Known rows, with every step that occurs
H > L > M: [-0.60 -1.30  0.77 -0.09  1.22  1.77  2.85 -0.75  2.77 -0.41  0.82 -1.01
 -0.51  2.64  1.12  0.69  1.12  0.15  1.01  2.80  0.01  1.64  0.44 -2.02
  0.51]
S > B > C > H > L > Z: [ 0.31  3.20 -0.21 -0.05 -2.18  1.76  1.76 -3.36 -0.78  1.43  1.59 -1.05
 -1.16 -3.15 -1.81  1.62  1.19  1.23 -1.12  3.64  1.09 -0.81 -3.14  0.86
 -0.31]
G > B > S > Z: [-0.78 -0.72 -2.79 -2.32 -5.40  1.23 -0.98  1.26  2.36  0.74  1.97 -1.12
 -0.10 -1.13 -0.65  0.86 -1.64  2.19 -1.32 -1.66 -0.09 -1.30  0.77 -2.25
  0.27]
L > Z: [-0.21  0.30  0.36  0.08 -3.72  0.36  1.31  0.56  3.50 -1.08  0.31 -0.13
 -0.05  5.19 -0.91  2.37  0.44  1.08  0.35  2.12 -2.12 -0.71 -2.27 -2.65
  1.03]
A > C > H > L: [-0.42 -4.23  1.63  0.14 -2.49  2.51  0.97 -1.11 -0.02  0.04  1.28 -1.19
 -1.18 -0.95 -0.10 -0.12  0.18  1.64 -0.44  0.73  0.66 -0.54 -1.87  1.33
  0.48]
C > B > S: [-0.22 -2.78  0.49  0.08 -0.87 -0.24  1.60  5.09  2.19  1.97 -1.44  0.30
  0.61 -0.33  1.39 -0.31 -3.20  2.94 -0.60 -0.76  0.18 -0.09 -0.75 -2.97
  0.21]
H > L: [-0.47 -3.75 -1.05  0.18 -1.09  1.55  2.69 -0.43  1.43  0.52  1.12 -1.90
 -0.19  0.25 -0.21  0.52  2.50  0.44 -0.40  1.15  0.57  1.61 -0.42 -0.24
  0.14]
A > C > B > S > Z > L: [-0.99 -3.11  0.44 -1.12 -4.86 -2.88 -2.30  2.66 -2.92  1.68  0.51 -0.65
 -0.20  0.69 -0.55  0.84 -1.82  1.82 -0.11 -1.92  2.62 -2.36 -1.35  0.70
  1.29]
C > B > S > Z: [-1.10 -1.69 -1.36 -0.84 -3.36  0.45 -2.67  2.45  0.59  1.56 -0.25  0.31
  0.43 -2.08  0.41  1.82 -2.92  1.52 -0.71 -0.16  1.66 -1.08 -0.97 -3.01
  0.50]
M > L > B > C > A: [-0.36 -1.03 -0.12  0.09  1.90  0.74 -2.42  1.61  0.94  3.49  0.13 -1.09
 -0.88 -4.11  0.00 -0.37 -0.16  1.03  1.61  1.14  0.16  0.35 -2.85  1.14
  1.01]
G > B: [ 0.68 -1.87 -2.53 -0.49 -2.97  1.94  2.99  1.09  4.31 -1.00  1.19 -1.09
  0.13  2.45 -0.87 -1.26 -0.14  2.20 -0.85 -0.71 -3.50 -0.71  1.49 -1.08
  0.49]
M > S > B > C > H > L: [-0.26 -1.02 -0.58 -0.16 -0.59  2.06  2.62 -4.32 -0.87  3.01  0.57 -2.09
 -0.91 -6.60  0.55 -0.28  1.70  2.08 -0.93 -0.43  2.97  1.10 -2.01  1.73
 -0.74]
L > W: [ 0.47 -2.43  0.23  0.85  2.03  2.26  1.20  1.18  5.19 -1.71  0.32 -0.58
  0.44  5.87  1.84  0.86  1.97 -0.17 -0.76  0.90 -1.73 -0.18 -2.42 -4.46
  1.51]
A > C > B > S: [-0.46 -3.68  1.57 -0.46 -3.82 -1.67  0.28  6.28  0.87  0.32 -1.43  0.65
  0.16  2.05  0.75  0.23 -4.42  2.55  0.33 -1.61 -0.62 -1.86 -1.09 -1.84
  0.57]
A > C: [-0.29 -4.80  0.67 -0.53 -5.09 -0.91 -0.35  1.73  2.13 -2.82  0.17 -0.86
 -0.22  6.98 -0.83  2.17 -0.66  0.79  1.24 -1.24 -2.59 -2.27 -1.12 -0.40
  1.03]
Z > L: [ 0.19 -4.15  0.00  0.55 -0.12 -0.40  2.40 -0.52  0.86  0.63  1.08 -2.19
  0.02  3.89 -0.50 -0.12  2.96  1.75 -0.36 -1.46  0.04  0.23 -0.98  0.79
  1.20]
Z > L > M > S > B > C > A: [-0.70 -0.65  0.43 -0.63  2.72 -1.40  1.18  0.41 -2.67  2.87 -0.38 -0.42
 -0.50 -2.87  1.99 -0.89  0.46  2.36  1.93  0.27  0.37 -0.08 -1.80  2.19
  1.61]
S > Z > L: [-0.56 -3.23 -1.56 -0.39 -2.52 -0.04 -1.54 -2.49 -0.74  0.79  2.04 -2.04
 -0.15  1.77 -1.38  1.86  2.69  0.63 -0.42 -0.86  1.55 -0.93 -1.11  0.75
  1.44]
B > C > H > L > M > S: [-0.95 -1.24  1.89 -0.48  1.24  1.79  2.86 -2.84  2.59  2.45 -0.61 -1.27
 -1.08 -3.31  3.28 -1.40  0.38  2.04  0.83 -0.77  2.81  1.44 -1.47 -0.74
  0.14]
M > L > Z: [-0.41 -1.40 -0.36  0.25 -2.42  0.14  0.18 -0.24  3.76  1.51  0.96 -1.78
 -0.60  2.33 -1.00  1.49  1.47  1.19  1.23  0.99  0.71  0.56 -2.52 -2.07
  1.12]
H > L > M > S > Z: [-2.26 -1.15 -0.74 -1.34 -2.84  0.76 -0.25 -2.46  1.18  1.09  0.51 -1.05
 -0.53 -1.24  2.13  1.67  0.83  0.27  1.45  0.65  2.49  1.61 -0.18 -2.40
  0.94]
Z > L > M > S > B > C: [ 0.12  0.61 -0.45 -0.87  0.01 -2.22  2.39 -2.50 -0.15  1.35 -0.15 -2.01
 -0.35  1.33  0.42  1.01  1.58  1.29  1.33 -1.79  1.24 -0.30 -0.71  0.61
  0.18]

Rows
[-1.36  1.28  0.37 -0.48 -3.91 -1.10  0.42 -2.33 -0.24  2.11  0.94 -1.82
 -0.66  0.38  0.14  1.34  1.47  1.26  0.59 -1.16  1.07  1.43 -1.04 -0.81
  0.83]	M > S > Z > L > B
[-0.75 -2.49 -0.82 -0.54 -2.06 -1.12 -1.02  1.84 -1.98  2.97  0.48 -0.80
  0.12 -1.69 -0.05  0.41 -0.69  2.06 -0.95 -1.26  3.19 -0.91 -1.08 -0.37
  1.02]	C > B > S > Z > L
[ 0.00 -3.89  0.65  0.64 -3.68 -0.97 -0.26  4.22  0.57 -1.56 -1.74  0.71
  0.35  4.35  0.09  0.54 -3.20  1.09  0.95  0.17 -2.32 -2.55 -0.84 -0.66
  0.98]	A > C > B
[-0.36  0.60  2.27 -0.53 -1.26 -1.44  2.96  2.41  1.16  2.40  1.14 -1.75
 -0.60  1.23  0.07  0.43 -0.13  2.78 -0.40 -1.63  0.06  1.54 -0.77 -1.93
  0.13]	Z > L > B > S
[-1.03 -3.06 -0.66 -1.31 -2.94 -1.02 -0.92 -0.26 -0.76  2.26  1.89 -2.06
 -0.20  0.06 -0.54  1.51  1.24  1.83 -0.87 -2.41  3.10 -0.44 -1.34 -0.54
  0.98]	B > S > Z > L
[-1.75  1.83 -0.62 -1.65 -4.24  0.61 -1.18 -0.15  0.23  2.11  1.91 -1.36
 -0.79 -3.05 -0.68  2.89 -0.41  0.58 -0.58  1.00  2.09  1.42 -0.60 -2.67
 -0.13]	H > L > B > S > Z
[-0.70  0.91  1.19  0.10  0.43  2.08  4.89 -2.91 -0.01  1.43  0.22 -0.93
 -0.72 -3.03  2.59  0.27  0.43  2.79  0.78  1.46  0.44  2.47 -0.19 -1.66
  0.04]	C > H > L > M > S > B
[ 0.05 -0.22  1.71 -0.07  2.81  3.56  1.15 -3.02  2.68  0.88  0.94 -1.00
 -1.20 -1.36  1.19 -0.25  0.16  0.88 -0.14  2.12  1.67  0.05 -1.26 -0.49
 -0.11]	B > C > H > L > M
[ 0.41  1.71  0.69 -0.17  2.75  3.08  1.89 -4.04  0.42  0.47  1.24 -1.14
 -1.06 -2.21  0.40  0.74  0.43  0.96 -0.10  3.03  1.29  0.02 -0.65 -0.12
 -0.51]	S > B > C > H > L > M
[-0.83 -2.61  2.06 -0.16  0.27 -1.17  4.04 -0.40  2.35  1.16 -0.53 -1.51
 -0.29  3.49  3.05 -0.79  1.44  2.40  1.79 -2.22  0.96  1.78 -0.23 -1.68
  1.47]	Z > L > M > S
[-0.86  0.06  0.98 -0.68  0.44 -0.67 -0.60  1.50 -0.59  1.94  0.22  0.04
 -0.17  0.74  1.44  0.47 -2.05  1.58  0.34  0.67  2.36 -0.65  0.05 -2.25
  1.17]	C > B > S > Z > L > M
[-0.69  1.79 -0.15 -0.24 -3.15 -0.18 -1.04 -1.83 -0.46  0.78  2.00 -1.68
 -0.63  2.15 -1.59  2.32  1.50  0.44 -0.03  0.72  0.00  0.36 -0.86 -0.70
  0.73]	S > Z > L > B
[-0.44  0.25  0.54 -0.25 -0.37 -1.30  5.10 -1.71 -0.41  0.92  0.17 -1.48
 -0.10  2.56  1.76  0.67  1.46  2.36  1.70 -0.63 -0.42  1.72  0.49 -1.25
  0.75]	Z > L > M > S > B
[-0.48  1.55  1.29 -0.41 -1.96  1.28 -1.50 -5.13  0.10  3.12  0.82 -1.67
 -1.39 -4.22  0.36  0.36  0.41  2.21 -0.70 -1.84  2.85 -0.61 -3.19  0.75
  0.29]	M > S > Z > L > B > C > H
[ 0.08 -2.99  2.42  0.77  0.84  3.22  0.98  0.18  2.14 -0.97  1.16 -0.61
 -0.85  1.46  2.07 -0.43  1.34  0.28 -1.28  1.80  0.31 -0.66 -3.16 -1.57
  1.34]	A > C > H > L > W
[ 0.52  0.72  1.70 -0.08  1.63  0.72  2.14 -4.36 -0.21  2.19  0.27 -1.45
 -0.95 -2.06  1.49 -0.50  0.62  3.02  0.07 -1.31  1.79 -0.66 -1.93  0.90
  0.11]	Z > L > M > S > B > C > H
[-0.10  1.11  1.02  0.00 -1.75  2.10  0.92 -2.58  1.21  1.45  1.29 -0.82
 -1.29 -2.28 -0.95  0.70  0.95  1.33 -1.12  2.67  1.85 -0.70 -3.66  0.42
  0.10]	B > C > H > L > Z
[-0.58 -0.73  0.24 -0.66 -0.07  0.29 -0.93 -2.31  0.92 -0.29  1.56 -1.09
 -0.41  4.10  0.32  1.72  1.20  0.23  0.96  1.00  1.02 -0.66 -0.11 -1.52
  1.56]	S > Z > L > M
[-0.52  0.53  0.09 -0.40 -1.22 -0.11  4.28 -1.32  1.60 -0.41 -0.47 -0.77
  0.09  2.86  2.08  1.85  0.03  1.82  1.96  0.29 -1.61  1.63  0.53 -3.25
  0.37]	L > M > S > B
[-0.70  0.03  0.30 -0.15  1.11  1.05 -0.67  1.25 -0.89  2.63  0.48 -0.37
 -0.88 -4.53  0.02 -0.26  0.23  0.57  0.61  2.86 -0.24  0.54 -2.33  2.06
  0.62]	H > L > B > C > A
[ 0.02  1.67 -0.49 -0.36 -1.36  0.25  0.52 -1.66  1.70  1.00  0.89 -1.99
 -0.90 -0.49 -1.59  1.52  1.23 -0.57 -0.16  0.92  0.52  0.50 -1.23  0.50
 -0.81]	H > L > B > C
[-1.02  0.55 -0.29 -0.45 -0.95  0.00  5.09 -1.63 -0.10  0.90  0.00 -1.46
 -0.27 -0.23  1.77  1.07  1.15  1.46  1.66  1.24 -0.10  2.73  0.84 -1.83
  0.10]	H > L > M > S > B
[ 0.52 -0.61 -0.96  0.11  0.47  3.04  1.68 -4.05 -0.94  1.66  1.43 -1.94
 -0.88 -5.00 -0.98  0.28  1.59  1.30 -1.64  1.57  1.95 -0.05 -1.94  2.08
 -0.76]	S > B > C > H > L
[-1.51  2.19  0.74 -1.06 -2.91  2.60 -1.53 -1.67 -0.09  2.76  2.11 -0.95
 -1.20 -5.75  0.17  1.72 -1.35  1.84 -1.50  1.27  2.46  1.08 -1.52 -2.46
 -0.34]	C > H > L > B > S > Z
[-1.05 -0.55  1.05 -1.44 -0.27 -0.42 -0.60 -0.29  0.83  1.02  1.57 -1.20
 -0.51  2.55  0.75  1.59  0.01  1.40  0.48 -0.24  2.21 -0.35 -0.18 -2.31
  1.17]	B > S > Z > L > M
[-1.48  0.12  0.13 -0.97 -1.18 -1.14 -2.75 -0.15 -2.31  4.02 -0.02 -0.60
 -0.79 -4.87  0.92  0.00  0.23  1.49  1.14 -0.28  1.82 -0.07 -2.99  2.27
  1.66]	M > S > Z > L > B > C > A
[-0.06 -1.95 -0.80  0.23  0.73  0.99 -1.18 -1.10  1.50 -0.17  1.88 -1.43
  0.06  3.62  0.92  1.10  3.32 -0.67 -1.25  0.37  1.37 -0.99 -2.58 -2.29
  2.12]	S > Z > L > W
[ 0.25 -2.71 -0.05  0.17  0.73  3.27  0.58 -3.35  1.15  1.85  1.10 -1.78
 -1.00 -4.20 -0.28 -0.53  1.58  1.26 -1.58  0.49  2.67 -0.19 -2.41  1.86
 -0.43]	B > C > H > L
